Every row comes from one small tree of marks. Brackets hold a mark, then the marks that hang from it, in alphabetical order. Every link used is in the known rows. Which tree was each row made from?
Known rows:
(pezi (gori finez (rakan taretak) vizog)): .26 .18 .01 -.15 .30 .07 -.09 .00 .00 .05 -.06 -.33 -.19 .26 -.05 .00
 .08 -.04 -.17 .18
(rakan (gori finez) vifesed): -.12 -.38 -.07 .21 -.37 -.12 .22 .26 -.17 -.06 .25 .25 -.27 -.01 -.25
 .09 -.11 -.08 -.19 .12
(vifesed (rakan (taretak fuzen))): -.09 .27 -.11 .46 -.18 -.02 -.06 .05 -.06 .33 -.01 -.24 .27 -.22 .22 .00
 .26 .16 .02 -.10
(taretak nilis): -.06 -.05 .13 -.20 .17 -.35 -.13 .08 .28 -.21 .02 .26 -.06 -.15 .11 .14
 .12 -.21 .01 -.13
(pezi (gori vizog)): .20 -.17 .06 .08 .21 -.17 .03 -.01 .04 -.11 -.06 .34 -.01 -.01 -.02 .20
 .37 -.16 .23 -.30
(pezi (gori finez)): .22 -.05 .15 -.02 .16 -.20 .12 .25 .15 .17 .15 .02 -.23 .21 .05 .25 .12
 -.28 -.34 -.01
(rakan (gori finez vizog) (taretak nilis)): .02 .05 -.02 .08 .17 -.21 -.39 .18 -.12 -.10 .10 -.11 -.38 -.05 -.35
 -.04 -.13 -.05 -.28 .38
(gori (rakan taretak)): .05 .13 .08 -.17 .06 .11 .03 -.08 .09 .03 -.03 -.29 .12 .01 .21 -.05
 -.02 .04 .01 .00
(gori rakan vizog): .08 -.08 -.05 -.28 .15 .16 .04 -.19 .03 -.25 -.40 .20 .26 .03 .13 -.08
 -.02 -.08 .55 -.37
(vizog gori): .10 -.05 .15 -.02 -.07 -.19 .26 .05 .31 .20 -.05 .16 .36 -.17 .11 .00
 -.32 -.07 .05 -.22
(fupup (gori (rakan vifesed) vizog)): -.16 -.34 -.03 -.36 .12 .23 .11 -.35 -.08 -.30 -.04 .57 .15 .06 .07 .03
 .07 .10 .51 -.36
(vizog (gori finez (rakan taretak))): .18 .28 .09 -.26 .03 .08 .16 .07 .26 .34 -.03 -.47 .21 .10 .07 -.19 -.63
 .03 -.37 .27
(fupup (gori finez (rakan taretak vifesed))): -.07 -.09 .05 -.39 .11 .20 .14 -.10 -.06 .14 .36 -.13 -.13 .25 .12 .05
 -.23 .14 -.31 .23
(fuzen taretak): -.13 -.09 .25 -.31 -.08 -.26 -.02 .00 .09 .08 .10 .32 .10 -.18 .30 .05
 -.03 -.04 .10 -.24
(fupup (gori rakan vizog)): .00 -.14 .07 -.45 .34 .33 -.02 -.33 .02 -.16 -.15 .36 .21 .18 .18 .03
 -.10 -.03 .49 -.46
(vifesed (rakan gori (taretak nilis))): -.32 .20 .05 .27 -.26 -.23 -.31 .24 .07 -.18 .40 -.16 -.36 -.27 -.20
 -.06 .27 .18 -.30 .43
(vizog (gori finez (rakan vifesed))): -.07 -.04 .02 -.29 -.25 .03 .35 .03 .24 .03 -.08 .10 .18 .02 .00 -.13
 -.46 .00 -.10 .09
(pezi gori): .12 -.14 .18 .17 .04 -.24 .11 .08 .20 .01 .15 .20 -.06 .03 .07 .27 .36
 -.21 -.11 -.22
(vizog (gori (rakan vifesed))): -.15 -.13 .05 -.12 -.38 -.03 .38 -.12 .27 -.14 -.11 .25 .28 -.14 .03
 -.10 -.21 .06 .15 -.11
(vifesed (rakan (gori vizog) (taretak fuzen))): -.16 .14 -.23 .78 -.37 .07 -.22 .01 -.30 .11 -.13 -.06 .13 -.27 -.17
 -.14 .27 .22 .22 -.10
(pezi (gori finez rakan vizog)): .19 .04 .02 -.24 .24 .06 .00 .01 .07 -.07 -.22 .04 -.11 .28 -.01 .06 .09
 -.22 .05 -.09
(vifesed (rakan taretak)): .02 .15 .02 .03 -.06 -.06 .05 .17 -.01 .22 .31 -.33 .10 -.19 .20 -.02
 .20 .22 -.02 .18
(taretak fuzen): .01 -.05 -.03 .38 -.06 -.11 .06 -.05 .05 .19 -.31 .22 .32 -.09 .23 .13
 .08 -.22 .19 -.55
(vifesed (rakan gori)): -.19 -.05 .00 .30 -.45 .00 .08 .22 -.01 -.07 .23 .12 -.07 -.17 -.07 -.04
 .18 .09 .09 -.04

Which tree is each row?
-.01 .42 .15 -.37 .16 -.14 -.13 .08 .46 .08 -.04 -.39 -.04 .04 -.01 -.18
 -.53 -.04 -.51 .43
(vizog (gori finez (rakan (taretak nilis))))
.14 .11 .05 .01 .17 .03 -.09 -.15 .03 -.11 -.10 -.12 -.05 .08 -.03 .00
 .34 .01 .07 -.01
(pezi (gori (rakan taretak) vizog))
-.17 -.11 .04 -.06 .02 -.40 -.09 .04 .07 -.18 .32 .09 -.20 -.29 -.04 .12
 .27 .07 -.22 .28
(rakan (taretak nilis) vifesed)
.04 .09 -.14 .20 -.13 .09 -.13 .28 -.32 .13 .23 -.30 -.14 -.07 -.24 -.16
 -.07 .22 -.08 .39
(vifesed (rakan (gori finez vizog) taretak))
.18 -.01 -.07 -.45 .27 .20 .04 -.02 -.05 -.06 -.35 .00 .15 .19 .11 -.10
 -.25 -.17 .31 -.15
(gori finez rakan vizog)
-.11 .03 -.02 .88 -.34 -.06 -.07 .03 -.14 .23 -.07 -.04 .04 -.14 -.10
 .04 .08 -.04 -.15 -.16
(rakan gori (taretak fuzen))
.08 -.08 -.19 -.30 .09 .12 .06 -.05 -.23 -.04 -.07 -.16 .01 .06 -.03
 -.10 -.10 .12 .08 .24
(gori finez (rakan taretak vifesed) vizog)
-.01 .31 .05 .53 -.12 .02 -.08 -.16 .17 .14 -.21 -.16 .02 .09 .10 .10
 .41 -.09 -.23 -.22
(pezi (gori (rakan (taretak fuzen))))
-.23 -.09 .01 .20 -.21 -.36 -.15 .26 -.07 -.14 .44 -.01 -.55 -.12 -.35
 .07 .00 .02 -.58 .57
(rakan (gori finez) (taretak nilis) vifesed)
-.15 -.47 -.12 .32 -.34 -.09 .11 .01 -.30 -.34 .04 .58 -.08 -.23 -.30
 .04 .17 .04 .38 -.19
(rakan (gori vizog) vifesed)
-.08 .02 -.12 .34 -.26 .04 -.12 .12 -.27 -.04 .21 -.13 -.02 -.24 -.22
 -.16 .19 .31 .18 .18
(vifesed (rakan (gori vizog) taretak))
-.17 -.21 -.25 .88 -.42 -.07 -.07 -.10 -.42 -.07 -.12 .27 .04 -.28 -.30
 .00 .26 .14 .20 -.15
(rakan (gori vizog) (taretak fuzen) vifesed)
.14 .07 .03 -.48 .48 .32 -.09 -.16 -.12 .18 .04 -.21 .05 .32 .13 -.04
 -.35 .05 .02 .05
(fupup (gori finez (rakan taretak) vizog))
.10 -.01 .07 -.07 .15 .03 .00 -.15 .13 -.28 -.26 .24 -.01 .11 .01 .08
 .35 -.16 .32 -.31
(pezi (gori rakan vizog))
.18 -.07 -.07 .21 .06 .00 -.09 .18 -.32 .13 .12 -.18 -.15 .03 -.25 -.04
 -.23 .03 -.11 .24
(rakan (gori finez vizog) taretak)
-.01 .26 .08 -.11 .27 -.17 -.36 -.14 .23 -.37 -.08 -.05 -.30 .01 -.10
 .05 .45 -.04 -.08 .14
(pezi (gori (rakan (taretak nilis)) vizog))
.04 -.21 -.17 -.37 .05 .13 .14 -.05 -.16 -.20 -.24 .21 .09 .09 -.01 -.06
 -.11 -.05 .32 -.06
(gori finez (rakan vifesed) vizog)
.10 -.09 .03 -.57 .44 .34 -.02 -.16 -.01 .02 -.15 .16 .11 .35 .16 .01
 -.34 -.10 .22 -.24
(fupup (gori finez rakan vizog))
-.06 .14 -.03 .23 -.28 .02 -.05 .39 -.14 .24 .42 -.46 -.23 -.03 -.15
 -.08 -.10 .18 -.38 .47
(vifesed (rakan (gori finez) taretak))
.08 .05 -.17 .65 -.08 .02 -.20 .07 -.36 .28 -.23 -.11 -.01 .00 -.22 -.04
 -.16 -.08 -.10 -.05
(rakan (gori finez vizog) (taretak fuzen))
-.10 -.12 -.13 .54 -.25 -.19 .09 -.06 -.16 .20 -.03 .08 .17 -.24 .11 .12
 .21 .07 -.01 -.16
(rakan (taretak fuzen) vifesed)
.12 .11 .14 -.20 .08 .03 .08 .10 .25 .00 -.02 -.08 -.22 .33 .08 .13 .08
 -.26 -.29 -.01
(pezi (gori finez rakan))
-.11 -.09 -.04 -.10 -.17 .02 .20 -.10 -.03 -.11 .10 -.10 .04 -.09 .08
 -.01 .12 .14 .03 .12
(gori (rakan taretak vifesed))
-.01 -.14 -.16 -.14 -.02 .09 .06 -.21 -.19 -.23 -.10 .04 .15 -.13 -.03
 -.09 .15 .21 .36 .05
(gori (rakan taretak vifesed) vizog)
.17 .19 .04 -.31 .16 .13 .05 .09 .03 .20 .00 -.48 .02 .18 .17 -.06 -.28
 -.04 -.24 .22
(gori finez (rakan taretak))
.10 .17 .10 -.34 -.03 .09 .24 .05 .35 .17 -.21 -.11 .27 .12 .09 -.13
 -.62 -.12 -.12 -.01
(vizog (gori finez rakan))
.03 -.04 .15 -.50 .30 .32 .10 -.06 .17 .13 .08 .03 .01 .39 .26 .08 -.35
 -.13 -.10 -.15
(fupup (gori finez rakan))
-.26 .06 .04 -.23 -.07 -.18 -.12 -.09 .17 -.37 .11 -.01 -.21 -.17 .02
 -.01 .23 .10 -.12 .27
(gori (rakan (taretak nilis) vifesed))
-.03 .11 -.05 .14 .26 .34 -.21 -.44 -.09 .17 -.31 .07 .31 .12 .18 -.01
 -.01 .06 .30 -.44
(fupup (gori (rakan (taretak fuzen)) vizog))
